Known rows, with every way that one mark hangs from another
A[W[H[L]]]:  0.73 -2.36  0.07 -1.05  2.38  0.56  1.06  0.37 -0.25 -1.96 -1.15  0.77  2.21 -0.01 -3.44  0.95  0.15  0.93  1.03 -0.76  0.10
Q[Z[A]]: -0.04  3.65 -0.55  0.39 -1.31  0.36 -0.31  1.21  0.02  2.75  0.06 -0.40  1.48  0.71  2.75  0.11 -0.46 -1.77 -1.90  0.31 -0.24
K[Z[A[D W[H]]]]: -0.76 -0.32 -0.27  0.04 -0.91 -4.12  1.34  1.06  0.33 -0.46 -0.32 -0.21  0.37  0.18  1.66 -0.11 -0.09  2.80 -0.62 -0.21 -0.12
Q[Z[A[D W]]]: -0.91  2.90 -0.24  0.45 -1.16  0.42 -0.08  1.50  0.36  0.87 -0.20 -0.06  0.69  0.98  1.41 -0.32  0.55  1.30 -1.94  0.74 -0.37
H[L[Q] W[A[Z]]]:  3.23 -1.25 -0.06  0.36  1.75  1.11 -1.19 -2.25  0.15  0.24  1.85  0.40 -1.61 -1.35 -3.02  0.50 -0.83 -4.15  2.35 -1.49  0.88
D[A[W[H[L]] Z[Q]]]: -1.42 -0.73  0.22 -0.72  0.37 -0.10  0.73  0.60 -0.36 -4.56  2.05  0.38 -0.17 -0.20 -3.80 -0.01 -0.08  0.24 -1.05  0.04  0.32
W[A[Z]]:  0.31  0.71  0.07  0.68 -1.48  2.20  1.22 -0.16  0.68  0.81 -0.62 -0.38 -2.52 -0.18  1.61 -0.17 -0.86  1.26  0.58 -0.35 -0.01
L[Q[Z]]:  0.37  0.89 -0.10 -0.86  0.51  3.10 -0.06 -0.65 -0.60  4.28 -0.33 -0.44  0.81  1.35  3.32 -0.24 -0.49 -3.01 -1.06  0.55  0.00
Q[Z[A[D W[H[L]]]]]: -0.28  2.36 -0.45  0.41 -0.01 -0.27 -0.43  1.44  0.17 -0.50 -0.18  0.18  1.15  0.53  0.02  0.02  0.83  0.53 -0.75  0.82 -0.26
W[A]:  0.38 -0.80  0.22  0.17 -1.06  2.25  0.81 -0.44  0.32  3.52 -0.76 -0.49 -0.29 -0.19  1.86  0.41 -0.88 -0.09  0.64 -0.63 -0.10
L[Q[Z[A[D]]]]: -0.35  1.59 -0.05  0.28 -0.03  2.13 -0.57 -0.55 -0.59  3.70  0.00 -0.53  0.39  1.12  3.35 -0.77 -0.08 -3.11 -0.83  0.87 -0.22
D[A[W[H]]]: -1.39 -1.55  0.41 -1.01  0.57  0.85  1.46  0.76 -0.50 -2.72  1.30  0.07  2.01  0.15 -3.37  0.59 -0.17  0.95 -0.60  0.02  0.15
Q[Z[A[D]]]: -0.47  3.43 -0.34  0.57 -1.50  0.13 -0.53  1.10  0.20  1.66 -0.18 -0.42  0.75  0.84  2.69 -0.12  0.07  0.48 -1.72  0.85 -0.31
A[D W[H[L]] Z[Q]]: -0.79 -0.97  0.36 -0.33  0.78 -0.63 -0.05  0.22  0.39 -5.81 -1.21  0.90 -2.26  0.03 -2.98 -0.59  1.44  4.97  0.18  0.59 -0.07
D[A[W Z]]: -1.79 -0.13  0.45 -0.46 -0.64  1.15  2.03  0.77  0.10 -4.27  1.87  0.12 -1.11  0.54 -2.66 -0.21 -0.66  2.80 -1.75  0.03  0.31
W[A[D] H]:  0.45 -1.18  0.16  0.28  0.25  1.41  0.11 -0.19 -0.01 -0.26 -1.97 -0.41  0.31 -0.77 -0.15  0.48  0.86  2.06  3.09  0.72 -0.35
D[A]: -1.13 -0.95  0.44 -0.75 -0.71  0.83  1.10 -0.02 -0.59 -0.26  1.81 -0.50  1.18  0.37 -0.67  0.66 -1.39  0.24 -1.42 -0.07  0.27
L[Q[Z[A[W]]]]: -0.32  1.53 -0.11  0.04  0.30  2.40 -0.13 -0.16 -0.50  3.72  0.19 -0.29  0.93  1.11  2.45 -0.75 -0.08 -4.01 -1.09  0.43 -0.20

Rows
 3.35 -0.90 -0.27 -0.70  2.37  0.53 -1.74 -1.74 -0.31  1.41  1.80  0.42  1.13 -0.50 -2.44  1.12 -0.77 -4.52  0.79 -1.19  0.88
H[L[Q[Z]] W]
 3.23 -0.95 -0.27 -0.08  1.80  1.38 -1.75 -1.69  0.12  2.43  1.93  0.35  0.04 -1.02 -2.40  0.84 -0.27 -4.99  1.71 -1.10  0.78
H[L[Q[Z]] W[A]]
-0.81  0.04  0.42 -0.03  0.54  0.63  1.52  0.77  0.63 -7.24 -2.01  0.58 -2.42  0.53 -2.70 -0.63  1.27  7.79  0.72  0.89 -0.15
A[D W[H] Z]
 1.01  0.87 -0.28  0.47  0.13  1.53  0.76  0.21  0.20 -1.67 -1.41 -0.26 -0.92 -1.05 -0.21  0.24  0.12  0.13  2.88  0.19 -0.12
W[A[Z] H]
-0.86  0.56  0.33 -0.62 -0.79  0.67  0.97  0.57  0.55 -1.54 -0.54  0.51 -1.64  0.57 -0.39 -0.75 -0.25  1.76 -2.35 -0.72 -0.03
A[W Z[Q]]
-1.13  0.05 -0.19 -0.09 -2.40 -4.86 -0.20  0.32  0.12  3.32  0.23 -0.60  0.09  0.11  4.48 -0.33 -0.66  0.23 -2.39 -0.44 -0.16
K[Z[A[D] Q]]
-1.62  0.95  0.44  1.11 -2.23 -1.81 -1.97 -0.58 -0.50  3.85  0.06 -0.55  0.88 -0.21  3.19 -0.74 -0.35 -2.94 -1.84 -0.22 -0.56
Z[A[D] Q]
 0.79 -0.88 -0.13  0.51  0.64  0.02 -0.86 -0.59  0.13 -2.38 -0.84  0.19 -2.09 -1.28 -1.29  0.12  0.91  0.90  3.09  0.62 -0.02
W[A[D Z[Q]] H[L]]
-1.49 -0.30  0.33  0.83 -0.34 -2.27 -1.83 -0.04 -0.46  0.85 -0.07  0.24  1.48 -0.59 -0.39 -0.65  0.79 -2.70 -0.62 -0.24 -0.55
Z[A[D W[H[L]]] Q]
 2.92 -1.28  0.06  0.45  0.81 -0.24 -1.07 -1.58  0.70 -1.93  1.29  0.49 -1.96 -1.47 -3.73  0.93 -0.53  0.52  2.11 -1.24  0.82
H[L W[A[D Z]]]
-0.75 -0.40  0.28  1.30  0.89 -0.62 -0.19 -0.12 -0.48 -1.32 -0.32  0.19  0.91 -0.14 -1.35 -0.54  0.54 -0.67  1.22  0.18 -0.36
Z[A[D W[H[L[Q]]]]]
-1.30 -0.41 -0.20 -0.28 -1.48 -4.89  0.10  0.85  0.19  1.53 -0.05 -0.23  0.72 -0.03  2.56 -0.41  0.22  0.60 -1.80 -0.37 -0.24
K[Z[A[D W[H]] Q]]
-0.62  0.21 -0.25  0.21 -1.76 -4.11  1.08  0.50  0.27  1.24  0.01 -0.62 -0.14  0.34  3.58 -0.04 -0.97  2.40 -1.20 -0.24 -0.02
K[Z[A[D]]]
 1.75 -1.04 -0.49  0.00  2.15  1.82 -0.54 -0.61 -0.45  1.17 -0.49  0.03  0.87 -0.93 -0.80  0.75  0.48 -3.63  3.52  0.27  0.07
W[A H[L[Q[Z]]]]
 1.13 -1.59 -0.19  0.21  1.83  1.60 -0.79 -0.75 -0.24 -0.17 -0.95  0.01 -0.19 -0.74 -0.94  0.40  1.28 -0.47  3.75  1.07 -0.06
W[A[D] H[L[Q[Z]]]]
 1.55 -1.28 -0.26 -0.77  1.96  1.37 -0.49 -1.26 -0.69  2.53  0.51  0.20  0.61  0.63  0.49  0.66 -0.99 -3.18  0.23 -0.17  0.46
H[L[Q[Z]]]
-1.38 -0.12  0.50 -0.37 -0.09 -0.06  0.28  0.59  0.49 -5.25 -1.70  0.58 -2.06  0.29 -1.78 -0.91  1.53  5.57 -0.43  0.74 -0.30
A[D W[H] Z[Q]]
-1.51 -0.46 -0.09 -0.24 -2.06 -4.61  0.22  0.70  0.32  2.36  0.17 -0.25  0.19  0.26  3.19 -0.52 -0.13  0.88 -2.60 -0.54 -0.21
K[Z[A[D W] Q]]
